What can hang from each mark:
zefig: pakeve zekid
zama: zekid
gatet: zekid
bupi: zekid
rutu: zekid
zekid: bupi nilaz pakeve tosik zama zefig
nilaz: bupi zekid
ruvo: zekid
suvi: ruvo

Each row was made from one small tree. The marks that hang from a mark follow it in brackets, in alphabetical order. Every link used is in the known rows. Write each row's tree.
Known rows:
zama(zekid): [ -4  -2   4  -7  11   5  -1  -4  -2  -5  -9  -6   7   4  -3  -4 -11  -3
  -3   9   4  -1  -6   5   6   9 -14  -9   6   1   3   2  -2  11   3   7
   4   5   7  13  -2  -6  -3  11   5  -3   2  -3 -11 -20 -11   3  -4  -4]
zama(zekid(bupi pakeve zefig)): [ -5   1  12 -18  12   5   4  10  -6   5 -19   2   2 -14   7  -8  -6  -3
  11   9   2  -6 -11  14   2  12 -17 -19  10  -6 -10   0   7   5   6  10
   6   1   0  -1 -21   2   3   6  -3  10  -1 -16 -15 -17  -8  -6  -1 -11]
ruvo(zekid(pakeve zefig)): [  7   8   9  -4   9  -7  -8   3  -1   2 -12  -5  -8 -13  16 -15   2   0
  16   5   0   0  10   1  -4  19  -4  -4   2  -2   1  -8   7  -5  -2   4
  -6   7 -15 -17 -27  -4   1  -9  -6   5   1 -15 -12 -12   4   2   6   5]
zama(zekid(pakeve tosik zefig)): [ 10   2  16  -6   0  -1  -9   6  -8  11 -21   4   6  -6   5  -9  -5  -3
   2  -1  -5  -5 -10  29   3  12 -20 -15   6   0  -3 -17   0   6   2  10
  14   6  -2   0 -20   3  -4  12   0   8  -6 -20 -16  -9  -1  -5 -11  -4]
bupi(zekid(tosik zama)): [ 33 -10   4  13   3   0  -2  -3 -10  -9 -23  -1  17  16   1  -8   1  -8
 -13 -22   0 -11  15  -2   3  -6  -2  11   4  -2  19 -14   1  10 -12  -3
  -9  10   5   0 -13   5 -13  21  -4   0  -6  -9   0  -4  -7  -9   2   7]
zekid(zefig): [  0   1   4   5   5   2 -12   1  -6   1  -1  -4   2  -8  11  -5   1   3
   3   1   2  -2  -5   0  -4   7  -1 -11   5   0  10  -3  -5  -2   4   1
  -9   8  -8  -9 -23   6   4  -4  -2   2   4 -18 -14  -4   3  -3  -5  -9]
ruvo(zekid): [ -1   2   5   6   9  -4  -3  -5  -2 -10  -9 -12  -7  -3   9 -13  -1  -2
   4   1   4   1  14 -11   0  16  -2   1   5   4   7  -4   1   4  -4  -1
  -9   4  -2  -6 -13 -11   0   4   0  -6   3   1 -10 -16  -3   9   9   7]
zekid(nilaz): [  2  -9  -2   0   7  -4   0 -11  -5  -7  -5   1   1  15  -1 -10  -7   9
  -8   2   6   7  -2  -3   9   8  -5  -8   4  10   9  10  -5  12   4  -2
 -15  -2  -3   1  -8  -4  -1  -7  12  -2   6 -15 -17 -14   0   7  -1  -9]
zefig(pakeve): [  7  12  -2   1  -3  -6   3  -4  -5   0  -6  -5   5  -7  -2  -8  -3  -1
  -3  -8  -1  -4  -5  -1   7  11   3 -11  -1   9 -12  -2  -9   5  -3  -2
  -9   8  -2   0  -4   6  -7 -14  -7  -4   8  -4  -3  -4  -1   3  -3   3]
zekid(nilaz pakeve zama zefig): [ 25  -1  -3 -14   9  -4  -9  -4   4   8 -17   9  13  14   4  -6   4   7
   3  -4   0   7 -14   7   7  16  -3  -8   1 -11   1   1   2  -8  -4   0
 -14  -2 -20 -14 -30  11  -3 -20   0  11  -3 -36 -11  -1  -1  -5  -5  -8]
zekid(zama zefig): [ 15   4  -3   2   8   6 -14  -2   1  -1  -8  -3  18   4   7   2   8  -2
   0  -8   2  -1 -11  -5   0  11   3  -7   4 -13   8  -8  -5 -10  -4  -4
 -13   3  -8 -10 -26  10   1  -3  -5   0  -3 -19  -4   3  -9  -7   0  -5]
zefig(pakeve zekid(bupi tosik zama)): [ 32   6   6  14  -5   2   5  -2 -14 -12 -39   5  11   7   5 -15   1  -6
  -8 -36  -3  -5   2  -4  17  21  -3 -12  12  11 -11 -32  -4  11  -5 -14
  -5   3  15  -7 -20  12  -3   7  -6  -3  -4  -4  -5   1 -15  -9  13   1]
bupi(zekid(pakeve zama)): [ 30  -5  -4  -8  11  -4   0  -1  -2  -5 -22  -2  13  15   1 -11  -2  -7
   0  -6   1  -8  16  -6   5  -4  -1  14  -3 -10   7   3   9   1 -13   4
 -11  10 -10   0  -9  10 -18   1  -7   6  -3 -16   3  -7  -6 -10  -2   8]
zefig(zekid(nilaz)): [ 16  -9  -1   8  11  -2  -8 -10  -7 -20 -19   2  -5  19   4 -19 -10  11
  -9  -3   5   8  10  -5  15   9  -9  -5   8  15  17   0  -2  15   5  -4
 -10   4  -2  -3 -11  -3  -1  -4  12  -4   4 -15 -21 -17  -3   2   2  -9]
suvi(ruvo): [  0  -2  -2   4  -1  -4   1  -2 -15  -2   2 -10   9  -4   3  -2  -8   3
 -13   4   5   1   1 -14   3  12  -3  -8   6   1   0   5 -13   4   0   2
  11 -10   3   5  -4   6  -2  -4   8  -4   4 -11 -15   1  -1   0  -2  -3]
ruvo(zekid(bupi pakeve)): [ -5   1   9  -9   9  -6   7   2  -7  -7 -21  -6 -13  -9  13 -18   0  -6
  17   0   5  -1  14 -10   1  22  -6  -3  10   1 -11  -3  13   3  -2   2
  -5  -3  -3  -9 -20  -6   0   1  -2   6   1  -1 -10 -16  -6   3  16   5]
bupi(zekid(nilaz pakeve tosik zefig)): [ 30 -12  13   3   4  -9   2   4 -12   5 -20   9   3   4   7 -20  -5   5
  -6 -11  -3  -8  12  18   2  -8 -12   0   0   5  19  -5   5  12  -3   7
  -9  15 -10 -12 -25   5  -9   2  -3  10  -2 -32 -18 -13  13  -7  -6  -3]
zefig(pakeve zekid(nilaz)): [ 25   7  -2   8   5  -7   3  -8  -6 -13 -20   3   2  11   0 -19 -11  11
  -8 -11  -1   4   5   1  19  13  -5 -13   2  20   1  -4  -7  16   2  -7
 -13  13   1  -6  -7   1  -3 -18   3  -7   9 -16 -17 -14   1   4   2  -4]
bupi(zekid(tosik)): [ 20 -12  10  14   1  -4   1   0 -16  -8 -18  -3   6   6   3 -16  -5  -5
 -12 -15   0 -11  20   2   1 -10  -6   7   3   8  20  -9   0  16  -5   2
  -7  14   4   0 -10   1 -12  18  -2   1  -1  -8  -8 -11   3  -6   0   4]
rutu(zekid(pakeve tosik zama)): [ 25  -5   5   9  -6 -18  -8   9  -9  -1 -34   2  24  17  -6 -12   1 -14
  -4 -15  -4   0   0   9   8  29 -13  -2  15   2  -3 -17  -2   8 -15  -7
   1  -3  -9  -2 -19  13 -17  13  -3   5  -9  -2   5   7 -14  -1  -9   9]
ruvo(zekid(tosik zama zefig(pakeve))): [ 27  13   9  14  -3  -3  -3  -1  -3   4 -19  -3  13  -7  13  -7   9  -7
   0 -24  -3  -3   0   2  -1  22  -1  -9   3  -2   2 -31  -5  -3 -10  -9
  -9  11   2 -19 -30  -2   1   4 -13  -5  -4  -8  -7  -2  -2   0  12  10]
gatet(zekid): [ -2  -8  -1  15  10  -5   2   0  -7 -12 -14   0   5   3   5 -14  -5   0
  -5  -1   1  -2   5 -15   8   3  -4  -2   8  -3  12  12   0   8   9  -4
  -4  11  -6   6 -10   9  -7 -11  12  -4   7   2 -15 -12   4   0   4  -9]
gatet(zekid(bupi zama)): [  1 -10  -2  12  12   5  13   1  -7 -16 -24   3  14   8   8  -8   1  -6
  -2 -11   5  -3   1 -25  12   7  -2  -4  15 -14   4   7   3   6   7  -9
 -10   0   4   3 -19  14  -3  -1   8  -2   2   6  -8  -9 -11  -6  17 -11]
nilaz(zekid(tosik zama zefig)): [ 15  -4   4  12   1   5 -19   0  -6   0 -17   5  16  -3   9   2   2   0
   0 -15  -3  -2   5 -10   8  15   1 -16  -5  -3  10 -17 -10   5   7  -1
 -15   3   1   3 -31  11   3   8   1   5  -7 -14  -1  10   0  -7  -8  -8]
zekid(pakeve): [  4   0  -1 -14   3  -9  -9  -1  -5   1 -14  -2  -3   5   2 -13  -2   0
   6   4  -1  -1   2   0   4  13  -3   0   3   1 -11   4   4  -1  -3   6
   1  -3 -16   2  -9   9 -12 -11   1  10   0 -13  -6  -2  -1  -2  -8   2]
nilaz(zekid(pakeve tosik zama zefig)): [ 20  -2   4   0   0  -1 -23   5  -5   5 -24  10  14  -3   9  -3   3  -1
   8 -12  -7  -3   5  -3   9  19  -1 -14  -7  -6   0 -14  -5   1   4   3
  -9   2  -9   2 -34  16  -2   0  -1  12 -10 -21   0  14   3  -9 -12  -5]
ruvo(zekid(pakeve)): [  5   5   6  -6   7 -11  -6  -2  -2  -4 -17  -8 -10  -3   9 -17  -1  -3
  12   4   1   2  14  -6   1  20  -5   2   4   2  -4  -2   7   0  -5   2
  -3   2 -12  -6 -14  -6  -6  -5  -1   4   1  -5  -8 -13   0   6   6  10]
ruvo(zekid(bupi nilaz tosik zefig)): [  4  -7  19  14   4  -1   9   1 -12  -3 -18   3  -8 -10  17 -16   0   4
   2 -14   5   2   5   3   0  20 -10 -17  13   8  10 -16   2  13   4  -5
 -12   1   7 -21 -37 -13  14  12   1   2   0 -12 -24 -18   2   4  19  -7]
zekid(nilaz(bupi) pakeve zama zefig): [ 29   1  -4 -15   3 -12 -18   0  13  13 -13  12  12  13   6  -7  10   9
   4 -10   0   4 -16  18  11  22  -1 -13  -2 -12   6  -3   8  -5   4  -9
 -16   1 -14  -3 -23  15  -5 -25  -5  11  -6 -31   0   1  -3  -8  -2 -10]

Which tree is each row?
[  0  -7   9 -17   9  -2   7   7  -9   6 -17   9  -5  -7  11 -14  -2  10
  11   0   5   2  -8   8   4  15  -8 -20  10   0  -6   8   7   5   7   3
 -11  -8 -11 -16 -32   6   7 -13   2  16   3 -29 -22 -11   3  -4   4 -17] => zekid(bupi nilaz pakeve zefig)
[ 18  10  -5   3   0  -5 -20   6  13   8  -5   5  16 -12   8   1   8   3
   9 -16  -2  -5  -2  -1  13  22  11 -25 -15  -8   7  -8  -2   5  15 -11
 -26  15   3  15 -17  18   0 -20 -12   1  -2  -8  17  10  -2  -7  -4 -10] => nilaz(bupi zekid(zama zefig(pakeve)))
[ 30  -9   0   6  -8 -11 -11  -9   2   2 -18  11  15  26  -2  -4   9   4
 -18 -31   1   4 -13  14  14  22  -3 -10   4   2  15 -20  -3  13   2 -18
 -12  -5  10   9 -12   8  -6   6   4   1  -9 -10   1   4 -10  -4   5  -5] => zekid(nilaz(bupi) tosik zama)
[ 28 -12  -5   2  15   1   8  -8   0 -11 -14   0  14  23  -3  -8  -5   0
 -12  -8   6  -2  13  -8   9  -8  -2   7  -1  -3  24   8   3  12  -7  -1
 -23  10   0  -1  -9  -1  -9   4   1  -3   1 -16  -5 -17  -6  -2   3   0] => bupi(zekid(nilaz zama))
[ 17  -8   8   7  -5 -13   3  14 -14  -4 -41   3  21  10  -3 -12   1 -16
   1 -19   0  -2  -1   5   6  31 -13  -7  21   2  -8 -17   1  11 -12  -9
   0 -12  -1  -4 -26  12 -10  20  -4   9 -10   2   4   4 -19  -4   1   4] => rutu(zekid(bupi pakeve tosik zama))
[ 10  -3  -7 -11   8  -1 -16  -2   2  -5 -20   3  11   7   2  -2  -3  -2
  11   1  -2   1  10 -18  13  19   3  -6  -9  -7  -5   4  -1   2   3   4
 -16  -1 -11  13 -17  12  -7  -9   4  10  -5 -12   8   7  -5  -4 -10  -2] => nilaz(zekid(pakeve zama))
[  0  -1  15  14  -3  -2   9   7 -21   1 -10  -7   3 -22  17  -8  -1  -1
  -5 -10   5  -2   6 -10  -4  20  -7 -16  13   1   1 -15  -6   5   0   0
  12 -10  10 -13 -26  -2  12  10   1  -2   0 -11 -23  -4   0  -1  14  -2] => suvi(ruvo(zekid(bupi tosik zefig)))
[ 19  -3   3  12  -5  -5 -28   6   4   6 -12   7  14  -5  10   0  11   3
   2 -24  -3  -5   1   5  11  21   5 -20  -8  -5  17 -22  -3   9  16 -12
 -17   9   8  15 -24  17   1   1  -5   5 -11  -9  11  15   0 -10  -3 -11] => nilaz(bupi zekid(tosik zama zefig))
[ 22   8  10   9  -8   7   6   5 -13   6 -25   6  18 -11  11  -3  12  -6
  -3 -36  -1 -10 -17   5   4  19  -1 -20  11  -3 -11 -32  -7   0  -4 -10
  -7  -2  10 -17 -37  14   4  10 -15   4  -7 -12  -3  10 -10 -12  11  -5] => zekid(bupi tosik zama zefig(pakeve))
[ 21   5   4  12  -2   1 -12   2  -4   5 -17   6  22  -8   7   2   2  -1
   1 -21  -6  -4   1  -6  11  17   4 -21  -8  -1   1 -20 -14   5   4  -3
 -16   8   3   1 -30  13   2   0  -5   2  -5 -14   1  12   2  -5  -7  -5] => nilaz(zekid(tosik zama zefig(pakeve)))
[ 35  14  -6   8   3  -1  -5  -8  -1 -14 -26   0  14  12   0 -14  -2  -2
  -6 -19  -3  -1   3  -8  17  16   2  -6   3   6  -4 -16  -5   3  -7 -10
 -10  10   2  -4 -10  10  -8 -12  -5  -7   1  -8  -2  -1 -12  -4   5   4] => zefig(pakeve zekid(zama))
[ 32 -11  -4  -9  15  -7   5  -5   0  -4 -21   4  12  23  -3 -13  -5   1
  -5  -6   2  -3  14  -2  10  -4  -5  10  -3  -5  14   9   8   7 -10   2
 -18   7 -11  -2 -10   6 -15  -5   0   5  -2 -22  -3 -14  -5  -4  -2   2] => bupi(zekid(nilaz pakeve zama))
[  1 -11  18   1   6   8  10   3 -11   2 -19   8   6  -4   5  -7  -8   3
  -6  -7   4  -2 -15  22   6  10 -22 -26  14   6   7 -11  -2  19  10   4
   0   0  15  -2 -26  -7  11  21   5   2  -1 -17 -25 -22  -6  -1   3 -16] => zama(zekid(bupi nilaz tosik zefig))
[ 40 -13   5  -2   4  -8   4  -4  -7  -2 -29  10  13  26  -2 -15  -2  -2
 -11 -19  -2  -5  13   7  10  -3  -9   7   0  -1  13  -6   6  11 -11   1
 -12   6  -6  -3 -15   6 -18   8   1   7  -7 -22  -6  -8  -1  -7   0   5] => bupi(zekid(nilaz pakeve tosik zama))
[ 28  -2  -3  -6   4 -13 -11   4   7   3 -13  -1   5   9   2 -14   6  -2
   1 -13   2  -9   9   8   7   5   3   6  -4  -8  12  -1  14   6   0  -7
 -13  12  -2  14  -1  14 -17  -7 -11   6  -5  -9  14  -4  -7 -12   3   3] => nilaz(bupi(zekid(pakeve zama)))
[ 20  -2  13  -6  -5   3  -5   9 -14   8 -34   9  11  -3  13  -7  12  -7
   6 -25  -3  -7 -11   9   2  22  -7 -13  14 -10 -13 -25   4  -6  -5  -4
   1 -12  -3 -16 -41  18   0  11  -8  19 -12 -21  -5  11 -10 -17   6  -4] => zekid(bupi pakeve tosik zama zefig)
[ -1 -11  13  19  -5 -10   7  13 -21 -11 -29  -2  11  -1  -1 -16  -5 -12
  -4 -14   3  -2   3   3   3  22 -14 -13  23  14   3 -15  -2  22  -5  -9
  -3  -6   7  -2 -21   3  -2  27   0   1  -2   9  -5  -4 -13   2   1  -2] => rutu(zekid(bupi tosik))
[  8  -5  13  25  -6 -12  -8  13 -15  -1 -20  -1  18  -4   2 -13  -3  -7
  -5 -10  -1  -1  -2  15  -1  20 -14 -14  15  11  14 -19  -8  12  -4  -6
  -2   7  -3 -10 -27   5  -2  17  -3   0  -1  -5  -9   0  -2   2  -8  -3] => rutu(zekid(tosik zefig))
[ 21   2   5   3  -5 -11   1  -1 -11   4 -18  -5  13   1   7  -5   1  -6
  -8 -11   0   1   6 -10   3  24  -5  -3   6  -5  -7 -14  -7  -1 -12  -1
  17 -14   1  -5 -14   4  -5   3   3  -2  -6 -11 -10   4  -4  -1   6  11] => suvi(ruvo(zekid(pakeve tosik zama)))
[ 30   6  -1   6   2  -8  -9   6   8   5  -7   0  13  -3   6  -8   8  -1
  -2 -20   1 -13   2  11   5   3   5  -6  -6  -8  18  -9   7   4   3 -10
 -19  23   4   6  -8  13  -9 -10 -18  -1   0 -11  12  -4  -4 -12   4  -1] => nilaz(bupi(zekid(zama zefig(pakeve))))
[ -8 -13   9   8  -1   4  -3   4 -16  -9 -20   3  -1 -10   8  -6  -5  -1
   3 -11   1  -4  14 -16   9  15  -3 -18   3  10  -1  -8  -5  21  12   2
 -11  -4  12  12 -22   3   7  17   7   6  -2   0  -5   0  -2  -4  -1 -11] => nilaz(zekid(bupi tosik))
[ 26 -11   1   7  -3  -3  -3 -13  -6  -4 -21   8  17  28  -2  -4   2   1
 -19 -23   1   6 -10   3  12  15  -6  -6   7   4  11 -15  -9  11  -5  -9
 -11  -8   4  -2 -19   3  -5  11   9   0  -7 -13  -9   1  -8   0   2  -3] => zekid(nilaz tosik zama)
[  3  -7  -3 -14   9   4  -4   3  -3  -7 -26   4   7   0   5  -4  -2  -4
  15  -2   1  -1  11 -22  13  21   3 -12  -2  -8 -12   5   3   5   5   2
 -17 -10  -4  10 -21  13  -1  -1   2  13  -5  -8   5   3 -11  -7  -2  -7] => nilaz(zekid(bupi pakeve zama))
[ 30   0   0  -4   4 -10 -14   9   8   7 -12   2   8   2   7 -12   9   0
   4 -14   1 -11   6  14   4   5   2   0  -4 -11  17  -4  14   1   1  -7
 -13  16  -4   5 -11  16 -12  -9 -15   7  -5 -17  11  -2  -3 -14   1  -1] => nilaz(bupi(zekid(pakeve zama zefig)))
[ 16 -16   6  17  -1  -9  12   5 -13 -11 -33   6  24  19  -6  -9  -3 -10
 -11 -21   6   4  -5   3  11  27 -14 -13  22   8   8 -12  -4  22  -8 -14
 -14 -11   9  -5 -25   2  -2  24   5   0  -5   1  -5  -4 -19   3   5  -5] => rutu(zekid(bupi nilaz tosik zama))
[ -7  -2   8 -20  11   3   9   5  -7  -2 -22   0   0  -3   0 -10 -10  -6
   8   9   3  -4  -7   8   6  14 -16 -13  11  -2 -15   4   7   9   3   9
   8  -4   4  10  -9   0  -2   9   1   8  -1  -6 -10 -20 -15  -3   0  -5] => zama(zekid(bupi pakeve))
[  4 -13  18   8  -2   4   7   3 -20   3 -17   9  -1  -6  13 -10   0   8
  -6 -19   4   0  -9  11   3  12 -12 -24  16  10   7 -15  -3  16   8  -4
 -10  -6   8 -16 -38   0  13  13   5   9   0 -21 -26  -8   3  -4   8 -18] => zekid(bupi nilaz tosik zefig)
